Each row was made from one small tree. Brackets hold a mark, then the marks that hang from it, in alphabetical order. Every link used is in the known rows. Write each row's tree.
(in the rows, 128 means zero)
Known rows
(P S): [116 147 156 106 112 102 116 111  91 103 150 110 105 149 184  96  99 144
 110 131 127  80 146 134  83 152 114 113 144 140 121 142 116 127 146 130
  98  85 121 175 123 117 102 132 105 132 142 101 142 106 123 129 163 126
  96 130 131  90 134 131 107 129 159 134 109]
(A T): [118 150 132  83 108  94 102  98  77 113 159 127  84 159 174 107 106 161
  97 151 110 100 119 149  97 160 149 113 153 120 115 146 116 128 136 135
 114  82 135 160 139 128 128 134 114 114 148 124 136 115 113 123 147 140
 104 148 118  87 139 112 133 109 127 111 142]
(T J): [122 170 121  97 115  76 107  98  75  88 162 118 101 137 183  88 116 166
  99 137 123  91 134 127  85 127 152 116 136 129 112 150  95 113 124 150
 106  92 128 182 127 121 123 137 128 128 127 125 118 111 120 158 145 144
 114 136 132  74 130 124 120 111 121 123 139]
(X E): [120 137 143  94 109  91  94 120  96  90 161 127 100 148 164 115  94 134
  88 144  92  74 134 124 100 144 131 109 147 127 109 167 106 118 144 140
 121  88 159 177 127 126 103 131 113 143 136 125 139 109 124 151 141 134
 105 139 134  92 145 112  84 113 134 105 141]
(A (T J (V (N (E X))))): [120 164 104  81 107  62  98 101  46  85 184 141  82 166 191 107 116 187
  46 146 128 117 123 160  84 115 217 124 123 116  92 184 100 126 142 156
  88  74 112 158 124 130 120 145 108 127 150 118 115  93  88 130 160 155
 132 169 160  57 110 149 123 105 109 114 125]
(T (J M) (V N)): [124 167 113 115 120  47 125 111  52  73 195 133 104 148 201  65 143 174
  54 122 147 131 133 156  93 103 163 117 133 128 112 190 107 108 139 138
 100  91 127 183 104 129 103 148 116 151 147 121 122  98 101 162 144 138
 124 139 160  67 114 138 137 120 111 110 108]
(Z (E F X) (U D)): [110 117 114  82  85  91 139 105  48 128 169 146  95 117 193  80  42 132
  96 123 119  96 112 121 125 136 133 107 151 105  69 119 100 107 138 142
 108 108 129 179 146 135 148 156 113 118 102  64 126  96 106 160 141 133
 119 165 114  84 104 130  86 125 139 153  88]
(R (E F X) S): [120 144 159 106 110 116 109 100  45  95 156 143 102  99 180  98  64 204
 130 106 133  20 135 133  50 128 168  92 149 114 101 141  77 118 138 118
  93 102 154 169 156 137 157 149 129 117 155 114 139  85 122 100 143 137
 152 151 171  99 118  86 105 118 132 136  88]
(D (L W) (U (Z E))): [110 162 131 119  66  90 160  65  32 140 152 122 104 121 165 105  84 107
  79 122 175  95 104 131 113 142 122  94 120 114  58 131 139 100 168 140
  76  87 108 205 100 120 129 156 129 119 110  63 129 130 119 163 136 153
  90 152  75  93 120 167 140 111 158 151 109]
(X (E F)): [122 138 141 100 112  91  98 132  73 100 168 135 101 126 165 110  78 133
 104 154 100  75 142 114 103 148 129 101 154 124 105 159 103 112 137 121
 132  92 154 166 136 134 123 127 113 148 126 133 142 105 123 161 136 136
 115 149 142  93 127 110  69 106 138 119 143]
(D (U Z)): [119 146 156 111  95  93 137  96  63 128 137 127 106 137 163  82 101 131
 100 137 155  82 113 138  84 143 126  96 124 117  82 158 120 107 139 139
  94  97 130 186 129 132 129 145 127 120 138  91 115 120 123 146 125 140
  69 154 110  90 128 135 132 121 146 152 109]
(Z (E F X) (U (D L))): [100 130 104  95  75  84 142  75  34 133 168 143  89 109 199  87  38 118
  79 106 128 101 112 120 127 132 133 103 152 101  53 114 105 105 149 145
  94 113 119 194 137 131 151 148 112 105  83  63 125  94 113 165 146 137
 119 172  97  75 103 143 100 120 133 158  80]
(A (T (J M) V)): [116 191  98  86 109  76 109 104  40 102 187 128  80 170 199  76 159 176
  83 140 130 122 127 155 102 120 170 109 137 122 112 164 107 113 131 136
  94  77 118 175 116 127 112 127 125 124 147 122 125 105 108 148 149 151
 104 152 120  65 131 126 166 107 112  87 107]
(T (J M) V): [123 180 108 102 108  74 122 109  47  87 185 127  99 153 201  63 159 172
  76 119 137 117 135 141  98 102 151 112 129 127 109 176 100 109 128 141
  91  90 129 192 103 128 107 136 128 136 143 111 114  96 112 165 141 145
 107 134 129  72 127 129 149 121 119 107  88]
(R (E F) S): [119 161 161 128 119 101 106  96  73  87 154 131 101 102 174  94  70 177
 130 113 125  36 137 130  42 135 155  96 149 120 113 146 101 112 140 118
  99  98 140 161 159 147 146 143 129 120 153 124 147  93 130 114 142 156
 138 144 172  98 131  86 110 119 137 130 106]
(A (T (J M) (V N))): [120 179 102  96 119  48 110 106  42  93 193 137  84 166 199  79 147 177
  64 146 137 136 125 167  98 121 177 117 145 121 112 178 113 114 139 131
 101  79 116 165 115 128 111 135 115 134 157 126 127 104  97 146 151 147
 119 153 144  63 120 138 154 108 101  89 126]
(U D (Z E)): [127 116 151 148 101  75 157 119  73 138 150 129  91 135 175  78  70 120
 109 128 152  93  90 140 110 146 153 124 133 118  96 162 127 113 146 140
 109  87 135 173 132 145 108 144 115 117 136  41 140  93 108 181 130 164
  58 132  81  87 113 112 117 134 142 119 123]
(W (L D) V): [122 119 126  89 125  74 147 116  85 114 170 121  95 141 174 125 108 145
 129 113 130  60 128 139 114 152 167 100 164 107 104 159 154 114 157 142
  64 117 162 182 145 138 147 137 112 119 121  83 143 100 155 150 127 150
 116 153  88  82 112 100  98 119 154 108  97]
(Z (U D)): [114 145 131  97 101  80 134  89  92 102 150 130 100 140 185  87  76 134
  91 118 110 103 111 132 101 145 132 110 135 112  92 140 135 103 143 147
  98  96 120 174 147 131 126 139 129 115 118  85 121 114 136 153 138 139
  87 154 120  84 129 118 125 123 131 152 104]
(E F X): [122 118 144  75 108 106 119 120  42 115 163 141 104 115 181  94  74 179
 117 135 133  75 135 132 102 142 142  99 152 118  96 137  77 122 123 123
 112 106 150 173 134 134 152 150 118 128 130 117 122  99 112 134 131 120
 132 156 131  93  99 106  92 110 136 153 111]
(Q (U (Z E))): [112 122 126 131  97  89 128 118  73 134 149 127  98 139 162  83  89 123
 118 122 131  73  84 154 101 146 144 139 147 127 108 140 138 128 141 147
 106  91 154 189 129 136 117 144 113 138 141  79 121  97 109 153 141 153
  71 139 104  88 120 130 114 142 150 115 108]
(N (E F X) (V (T J))): [104 156 124 110 105  62 101 109  38 107 182 164  84 128 194 104  78 186
  76 154 140  76 120 154  92 124 203 108 100 108  83 185  87 125 132 163
  99  98 124 145 140 126 162 147 111 120 113 112 128  80  96 143 165 145
  98 166 149  82 106  83  94 116 135 145 134]
(W L (V (N E) T)): [130 130 140 119 126  48 126 114 106  94 159 144  98 138 171 142  98 141
  79 144 143  81 121 178  89 150 199 124 138 107 105 198 164 123 174 163
  88 101 165 159 154 140 148 141  73 137 136  91 143  82 127 143 143 138
 129 151 135  67 119  84  87 127 132 121 128]
(N V): [114 129 135 115 109  76 106  97  86  98 173 126  90 154 178  97  87 157
  80 114 114  55 124 139  92 146 125 108 136 116 105 177 117 131 143 149
  92 107 144 165 127 124 124 143 124 136 135 112 148 104 130 124 147 137
  83 148 128 100 136 101 112 128 141 133 123]
(R S): [122 151 152 128 114 106 106  82  91  84 152 113  99 134 165  97  84 174
 119 124 128  52 120 141  68 154 136 103 147 124 113 140 111 109 146 136
  90 100 146 174 141 135 133 147 131 116 150 124 138 105 132 127 145 137
 107 124 150  95 145 107 112 124 136 126 115]
(T J (V N)): [134 156 114 118 118  51 109 106  60  72 187 126 111 152 187  82 122 166
  43 128 133 111 146 145  74 111 170 127 126 126 107 186 113 110 141 146
  90  93 116 172 118 130 105 148 128 143 140 122 120 105 110 157 145 144
 129 152 174  63 114 162 121 113 111 118 126]
(V (N (E F))): [119 136 149 101 120  53 109 109  96  85 167 142  92 107 176 108  54 156
  85 147 133 119 122 138  85 140 169 118 134 120 102 172 113 127 138 137
 127  93 137 148 134 148 133 159  90 148 128 130 133  88 101 152 143 152
 126 145 165  93 104 113  73 122 135 158 144]
(V (N (E F X))): [117 123 149  84 113  66 117 116  74  89 168 149  96 106 182 109  52 176
  85 142 141 108 116 144  92 134 181 113 134 118  89 167  90 129 137 138
 118  96 144 155 130 140 141 165  90 143 131 121 125  85  90 140 141 139
 141 156 164  96  94 110  68 122 135 165 131]
(Q U): [109 139 124 100 105  92 110 105  90 105 150 123 102 143 173  98 107 141
 117 121 110  87 108 155  92 145 136 128 148 126 115 137 126 127 136 148
 107  97 154 185 140 129 122 134 122 136 138 118 110 105 130 139 145 134
  96 144 130  90 129 113 119 132 140 130 106]
(Q (U (D L) Z)): [108 152 133 168  98  66 155  89  48 144 135 130  94 135 179  94  90 108
 116  99 157  94  81 169 105 149 165 125 134 114  91 148 151 106 153 139
  82  91 124 191 141 139 116 121 128 112 126  60 111 102 144 169 134 157
  39 158  84  80 106 112 152 138 132 136 100]
(A (T (J M) (V (N E)))): [113 190 102  88 114  44 111 102  57  86 191 140  72 160 201  91 137 178
  60 146 137 145 112 166  97 115 201 119 129 121 106 188 114 122 139 147
 103  69 110 159 114 134 110 139 103 137 152 122 124  90  92 147 156 162
 112 151 145  64 121 134 141 112 109  98 124]
(V (T J)): [121 168 131 116 115  75 105 104  62  98 161 142 115 145 177  95 122 163
  83 175 129 113 137 154  82 138 164 118 113 126 118 161 107 108 137 154
 111  85 129 170 145 118 134 134 128 108 132 127 120 110 109 157 152 134
 107 134 142  69 132 100 130 101 117 109 153]
(Q (U (D (L (W V))))): [113 156 113 138  96  61 162  83  65 128 162 118  97 138 181 122 107 122
 109  88 155  72  98 163 117 152 158 113 136 114  93 137 167 109 162 150
  71  94 120 190 137 128 122 115 129 124 114  69 119 110 159 154 130 136
  87 165  84  89 111 116 142 134 138 150  93]
(Q (U (D L) (Z (E F)))): [106 138 119 172  88  62 156  96  37 160 153 136  90 118 181  83  67  93
 124 107 157  96  82 157 119 145 154 125 145 115  82 138 145 108 150 133
  96  98 126 189 141 145 127 128 113 116 111  53 121  89 127 184 135 165
  54 161  80  80  95 125 125 136 143 134 104]
(L D (Q U) W): [102 154 133  68 115  72 168 111  72 103 164 121 101 136 175 113  93 179
 138 141 135 118 118 158 117 178 184  96 133 124 118 122 144 102 160 131
  79  72 100 166 137 114 126 161 162 113 130 104 126 124 126 158 143 172
  99 150 113 126 107 120 107 103 168 113 122]
(N (E F) V): [107 149 137 111 107  65 100 103  90  97 175 132  75 127 185 105  61 157
  91 124 118  70 111 131  93 140 155 111 122 111  92 180 112 133 135 151
 105 104 129 146 130 144 142 149 103 142 117 117 147  83 119 140 152 163
  88 156 138 104 120  94  84 133 150 158 124]

Write each row's tree
[127 165 128 112  96  83 147  80  74 108 170 113 103 133 172 130 104 141
  87 102 150  68 124 132 109 151 140  95 136 116  93 141 151 117 160 144
  69  99 126 188 112 119 129 137 122 130 116 100 140 121 145 134 131 129
 119 149  89  91 122 126 130 115 144 152 109] -> (D (L (W V)))
[118 168 134 126 124  35 104 113  69  82 173 155 103 113 184 105  77 167
  71 187 145 143 131 165  78 131 206 124 107 122 105 181 111 112 138 148
 128  82 117 142 148 135 145 148  98 128 123 141 123  91  85 171 157 151
 127 150 180  67 103 104  90 105 115 136 176] -> (V (N (E F)) (T J))
[103 146 143 125 107  66  95  98  99  99 169 151  81 153 179 114  85 161
  62 147 119  91 109 163  86 143 172 119  93 115  99 194 126 134 152 170
 101  89 135 142 135 132 133 151 105 124 130 106 143  88 106 132 167 154
  74 140 139  95 140  74 104 130 143 131 132] -> (N E (V T))
[110 120 128 152  96  71 148 117  68 145 146 131  92 140 173  80  84 112
 123 117 142  82  75 164 110 146 158 138 143 120  99 146 144 116 145 146
 104  89 142 183 143 142 110 134 117 124 138  49 119  91 120 175 135 159
  46 144  89  85 112 119 124 149 143 119 110] -> (Q (U D (Z E)))
[108 128 134 102 115  68 157 123  66 132 154 123  87 141 172  81  80 145
 140 138 138 111 101 152 116 171 183 109 145 121 112 139 136 112 151 130
  85  87 116 174 140 131 124 161 140 104 131  78 130  97 103 169 143 188
  64 146  96 111 115 130  98 118 171  86 112] -> (L D (Q (U (Z E))))
[107 160 111 101  89  67 147  60  78 119 151 115  79 132 195  85  61 108
  70 105 116 122 119 127 119 151 135 100 142 106  75 127 131 101 170 157
  85  95  99 194 136 122 129 149 127 102  93  58 137 103 121 173 151 160
  95 151  94  86 139 149 109 118 140 125  94] -> (Z E (U (D (L Q))))
[131 156 121 124 133  29 124 108  92  90 166 142  98 132 178 134 116 146
  78 143 150  79 124 172  82 133 215 125 135 109 104 202 155 117 166 174
  84  99 151 166 154 133 152 133  81 137 130  97 136  85 124 154 147 145
 132 157 139  53 113  96  94 117 123 115 137] -> (W L (V (N E) (T J)))
[105 158 121 113  90  75 134  59  76 108 148 127  99 133 193  96  77 118
  74 102 120 112 113 132 104 142 131 107 134 107  79 133 140  99 154 153
  86 100 111 189 138 128 130 134 127 107 102  82 119 114 145 159 144 143
  86 161 103  76 131 128 137 119 127 155  95] -> (Z (U (D L)))
[117 152 136 107 119  47 108 118  50  92 173 166 105 111 187 106  74 184
  68 181 152 132 128 168  84 128 217 118 107 118  92 178  87 116 135 151
 119  85 124 147 145 129 154 156  97 125 127 132 118  85  76 158 158 142
 138 157 176  67  93 101  83 103 116 140 162] -> (V (N (E F X)) (T J))
[128 171 103 100 115  60  97 101  50  86 187 132  88 172 186  96 128 168
  50 148 125 117 139 158  82 127 186 123 134 119 110 177 120 114 142 141
  98  80 108 159 130 127 114 136 124 129 149 130 123 112 106 139 154 150
 125 166 161  56 120 157 140 101 104  95 144] -> (A (T J (V N)))
[118 170 137  76 115  83 153 106  78 101 147 113 101 138 172 112 104 165
 121 127 135  87 119 156  99 176 160 107 133 128 121 125 137 107 157 139
  92  71 113 176 135 110 123 150 151 135 142 105 126 120 131 146 137 148
 104 146 123 120 122 123 112 108 157 130 119] -> (L (Q U) W)
[114 158 122  96 119  57 168 127  54 106 205 144 115 141 183 107 130 184
 118 156 172 117 113 157 126 145 188  89 115 119 114 154 149  99 146 136
  79  82 117 162 124 121 136 146 133 116 126 106 138 120 114 161 138 146
 111 139  94  92 106  84 138 104 147 109 129] -> (L D (W (V (T (J M)))))
[118 165 135 121 123  36 100 104  89  74 166 156 103 132 182 108  95 166
  53 176 139 145 119 170  71 130 204 131 101 125 107 191 115 115 146 163
 122  77 124 152 143 127 132 151  98 125 136 130 121  92  86 160 162 150
 117 140 173  66 121 107 103 111 115 123 171] -> (V (N E) (T J))
[114 150 135 103 117  50 106 108  66  81 166 162 106 131 185 109  89 188
  51 173 145 130 119 176  78 123 218 123 103 124  97 184  95 121 144 164
 111  80 131 156 139 121 140 157 101 121 137 121 118  88  76 147 162 139
 129 147 169  67 110 105  96 111 112 126 159] -> (V (N (E X)) (T J))
[104 148 139  55 114  74 158  89  60 117 140 121  90 131 180 111  98 148
 123 137 132 112 146 147 107 161 163  77 150 108  89 147 120  91 168 131
  70 103 125 190 150 119 151 151 137  99 115  89 128 115 142 170 135 171
 102 160  99 101 123 126 102  95 163 104 102] -> (W (L (D U) Q))
[119 178 113 100 117  38 121 107  68  67 193 137  91 142 204  78 131 173
  53 126 146 144 121 152  90  91 186 122 117 129 101 201 106 115 138 155
  98  84 122 175 100 137 103 151 104 153 144 117 118  82  95 166 145 160
 115 137 158  69 117 133 123 125 118 118 106] -> (T (J M) (V (N E)))
[ 97 182 120 122 113  42 108 109  59 102 187 157  77 122 201  87  98 173
  85 155 145 107 111 159  99 124 183 108 106 114 101 193 105 117 134 154
 111  96 121 148 134 131 146 138 103 131 121 124 138  77  99 163 162 158
  81 148 136  86 120  68 109 123 133 132 133] -> (N (E F) (V (T (J M))))
[134 146 134 133 130  56 183 122  77 140 133 111  82 141 175 109 114 126
 144  92 162  29 102 172 104 176 191 107 161 103 107 166 175 105 169 144
  57 106 138 184 163 135 136 117 121 131 142  44 132  88 165 170 117 160
  67 168  75  83 111  97 110 132 151 111  83] -> (W (L (Q (U D Z))) V)
[124 159 132 133  96  68 166  79  64 121 169 116  99 135 185 123  95 131
  96  98 164  79 115 144 117 152 152  95 125 111  86 148 152 103 163 144
  69  92 115 181 125 128 123 127 130 117 112  66 137 115 152 159 125 141
  99 153  76  91 114 112 139 123 140 150 111] -> (U (D (L (W V))))
[128 123 140 102 106  74 114 119  56  83 180 145  99 136 182 104  72 173
  57 128 135 115 138 151  88 120 184 116 118 117  87 184 102 126 142 141
  96  96 133 156 120 149 126 164 105 141 142 105 123  83  96 140 142 145
 140 162 172  84  95 138  82 125 135 150  99] -> (T (V (N (E F X))))
[117 116 140  97  81 106 140 103  42 140 148 135 101 135 166  80  85 135
  94 134 155  75 104 135 103 132 127  99 132 115  65 149  97 119 143 144
  95 101 143 200 120 129 132 158 117 121 132  70 119 110 100 140 132 136
  87 155  99  90 124 151 111 125 152 139  94] -> (D (U (Z (E X))))
[119 157 130 169  97  60 181  95  56 145 153 123 102 136 171 113 101 110
 121  89 181  59  74 168 115 157 177 116 130 110  90 146 181 105 160 144
  61  90 118 188 133 134 121 121 135 125 127  51 118 111 157 161 123 151
  54 168  67  84  98 112 155 136 146 151  96] -> (Q (U (D (L (W V))) Z))
[118 157 133 120 124  37 119 114  62  88 178 157 113 134 192  76 123 171
  69 173 153 147 121 179  93 129 171 117 127 126 120 183 110 111 144 135
 124  84 139 167 131 116 128 143 106 131 143 133 129 102  87 161 152 128
 115 129 153  69 122  95 132 107 104 105 159] -> (V N (T (J M)))
[117 120 137 152  87  77 170 100  13 162 155 147  90 106 187  86  51 122
 105 115 176  88  99 135 125 142 168 105 138 105  65 142 109 106 150 125
  90 102 127 187 128 138 135 143 113 103 113  36 133  87 109 178 130 157
  77 160  71  79  86 121 115 125 139 141 103] -> (U (D L) (Z (E F X)))
[118 165 146 120 109  61 158  71  66 117 142 114  82 133 194 101  90 137
  91 112 144 115 130 148 106 161 157  89 133 112  93 154 115  99 163 136
  84  91 103 181 139 125 121 128 134  96 115  75 135 102 137 173 136 158
  81 144  91  98 129 115 125 112 133 125 114] -> (U (D (L Q)))
[133 172 145 135 108  56 180  87  56 124 158 123  96 140 186 124 103 138
  87 128 172 104 126 170 116 174 182  84 110 109  95 158 154  94 178 141
  67  80  91 165 148 117 131 127 143  96 118  64 146 114 143 167 132 146
  94 154  81  98 123  99 133 103 139 128 123] -> (U (D (L Q (W (V T)))))
[104 130 154 102  99  85 150 104  54 131 156 133 105 139 166  85  87 144
 115 145 152 113 111 135 104 147 150  87 123 114  82 151 126  99 140 127
  82  99 118 176 131 137 132 157 139 100 123  98 117 124 118 158 133 163
  67 159 100  97 112 133 126 110 159 131 110] -> (L (D (U Z)))
[114 127 124 136 100  83 130 126  61 140 155 133  98 122 163  78  76 121
 133 130 136  70  90 146 103 150 145 133 155 123 105 131 132 123 135 135
 114  98 148 182 135 144 127 144 112 140 131  88 123  93 110 161 140 156
  77 149 112  87 105 130 104 137 151 129 110] -> (Q (U (Z (E F))))
[118 138 161 100 109 120 109  91  70  87 145 136 101 122 178 102  80 202
 114  97 128  24 126 140  45 125 167  99 147 119 104 148  83 123 145 131
  83  97 156 177 146 128 141 154 130 114 170 104 138  91 121  88 147 134
 139 136 167  98 137  87 116 125 131 121  87] -> (R (E X) S)
[122 183 106 100 115  51  92  96  62  80 184 131  78 165 189 108 120 171
  48 151 123 130 125 156  78 120 208 130 121 119 102 187 119 122 143 157
  99  71 103 151 126 135 116 141 111 130 145 127 122  99  97 141 160 168
 119 165 160  59 120 152 123 108 109 104 139] -> (A (T J (V (N E))))
